Each row was made from one walk, in order. Every step used is in the known rows, and no mark comes twice. Write each row's walk.
Known rows
s/k: 1.376; -4.753; 4.701; -0.731; -0.626; -0.456; -4.626; -6.571; -5.774; 0.658; 1.647; -1.123; 0.091; -2.084; -5.771; -2.409
f/e/r: 1.574; 3.510; 2.020; -3.039; 7.239; 2.176; -2.439; 1.018; -3.637; 1.009; 2.472; -2.437; 1.363; -3.665; -4.202; -2.063
k/f/e/r/g: -2.059; 5.175; 3.767; -2.184; 3.295; 1.166; 0.194; 3.390; 0.106; -0.235; -0.405; -2.502; 3.278; -0.626; 4.646; 0.215
s/k/g/f/e: -1.338; -5.590; 6.283; 3.259; 1.648; -3.364; -2.972; -4.028; -2.057; 0.240; 2.874; -0.749; 3.564; -3.606; 5.744; -0.994
g/f/e/k: 0.449; -1.410; 3.310; 1.832; 2.678; -1.027; -0.012; 0.521; -2.000; 4.756; -1.294; -1.010; 2.297; -2.097; -0.009; -3.589
s/k/e/r/g: -1.506; 3.118; 4.737; -1.024; -1.007; 0.288; -0.651; -2.380; -1.788; -0.495; 1.116; -3.113; 1.565; 2.129; 3.046; 0.286
e/k/g/f: 1.142; -8.904; 4.273; 1.386; -3.273; -0.015; 1.552; -1.764; -1.139; 2.303; 0.614; 2.432; 0.534; -0.542; 1.975; -4.468
r/e/k/g: 2.351; -3.345; 1.039; -1.906; -3.502; -2.130; 3.100; -1.788; -1.853; 2.147; -1.044; -0.055; -0.811; -1.448; -4.228; -4.364
f/e: 1.759; 0.460; 2.541; -0.724; 4.682; 0.389; -3.592; -0.387; -5.344; 2.049; 0.711; -0.735; 1.029; -4.673; -5.817; -2.838
e/k/g: 2.474; -6.336; 1.550; -1.054; -2.814; 0.088; 1.057; -0.700; -2.400; 0.969; 1.321; 1.953; -0.374; -1.295; -3.565; -4.656
g/f: 1.739; -6.185; 6.608; 1.428; 0.417; 1.616; -2.218; -3.682; -5.176; 2.680; -0.521; 1.123; 0.787; -2.345; -2.346; -3.408
k/f/e: -0.801; 0.810; 4.463; 1.090; 3.096; -3.483; -3.336; 0.210; -1.788; 1.551; -0.788; -1.612; 1.924; -3.550; 0.842; -3.032
g/f/e/r/k: 0.148; 3.372; 2.792; 0.463; 4.152; 4.707; 0.507; 1.400; -0.858; 1.299; -1.402; -2.292; 2.924; -1.252; 3.032; -1.112
r/k/g/f/e: -0.803; -2.843; 3.121; 3.101; 0.115; 1.587; 0.959; 0.542; -1.273; -0.122; -0.820; 1.262; 3.166; -2.444; 6.182; -1.308
k/e/f: -0.611; 2.965; 2.667; 0.548; 0.950; -4.394; -2.087; -0.563; -4.585; 4.581; -1.849; -2.504; 0.342; -3.200; -4.392; -6.799
f/e/k/g: 0.956; -1.863; 0.440; -0.369; 1.196; -1.829; 0.477; 1.721; -1.309; 1.590; 1.672; 0.316; 1.044; -3.181; -1.325; -3.556
e/r/k: 2.433; 1.407; 1.053; -3.418; 0.345; 6.707; 0.509; -0.529; -3.125; -0.579; -0.409; -0.705; -0.203; -0.005; -4.568; -2.437

Which walk is each row?
-0.706; -0.470; 5.371; 1.552; 2.476; 2.443; -0.395; 0.781; -3.612; 2.430; -1.397; 0.143; 3.321; -2.344; 2.619; 0.365	r/g/f/e
0.409; -3.456; 3.330; -0.863; -3.047; -2.633; -0.225; -1.150; -0.842; 2.676; -1.947; -0.907; -0.319; -0.419; -1.139; -5.173	e/k/f
-0.288; -0.278; 3.452; 1.212; 0.639; 1.823; 2.238; 2.244; -1.677; 4.071; -2.478; -0.458; 3.380; -0.267; 2.816; -0.745	r/g/f/e/k
0.864; 4.883; 2.102; -3.552; 5.093; 5.030; -0.061; 2.730; -3.208; 0.294; 0.968; -1.752; 2.331; -1.781; -1.789; 0.328	f/e/r/g
0.799; 2.965; 3.956; -0.921; 2.277; -0.041; -1.617; -0.452; -2.727; 1.329; 1.064; -2.011; -0.307; -0.909; -1.409; -3.584	k/e/r
-0.249; -4.601; 5.338; 2.691; 2.675; -1.239; -1.459; -0.321; -2.645; 0.840; 1.959; 0.778; 2.880; -4.371; 3.677; -2.461	k/g/f/e
0.628; -0.172; 3.003; -0.633; -3.637; -4.604; 2.111; -1.489; -0.107; 4.098; -4.409; -2.654; -0.219; -0.020; -1.759; -4.739	r/e/k/f
0.599; 3.212; -0.359; -2.077; 2.623; 3.749; 1.078; 2.556; -0.636; -2.140; 1.621; -0.641; 1.577; -2.389; 1.170; -0.899	f/e/r/k/g
-0.867; 4.082; 3.702; -1.687; 5.314; -1.777; -2.117; 1.217; -0.446; 0.574; 1.070; -3.336; 2.108; -2.460; 2.163; -2.484	k/f/e/r
0.649; -7.276; 4.067; 2.146; -4.146; 3.028; 1.344; -1.933; -2.061; -0.595; -0.749; 2.835; 1.337; -0.996; 3.582; -2.167	r/k/g/f
1.518; 5.898; -0.399; -2.382; 4.194; 4.810; -0.137; 2.082; -2.347; 0.075; -0.533; -2.183; 1.680; -1.845; -2.644; -1.205	f/e/r/k
0.570; -1.955; 6.009; -1.915; 0.823; 6.223; 1.201; -0.935; -2.625; 0.886; 0.201; 0.145; 2.006; 0.698; 1.265; -0.131	e/r/g/f
-0.378; -1.256; 4.753; 0.413; 5.052; 1.070; -0.349; 0.550; -1.405; -0.121; 3.646; -0.568; 3.038; -3.140; 5.129; -1.602	k/g/f/e/r
1.777; 1.045; 0.563; -0.785; 2.982; -0.505; -0.922; 1.015; -3.108; 3.809; -0.424; -1.414; 0.942; -2.718; -5.307; -3.832	f/e/k
-1.883; 1.995; 3.719; 1.080; -0.480; -6.059; -3.578; -4.108; -4.025; 3.673; -1.056; -4.093; 1.219; -2.266; -2.467; -5.652	s/k/e/f
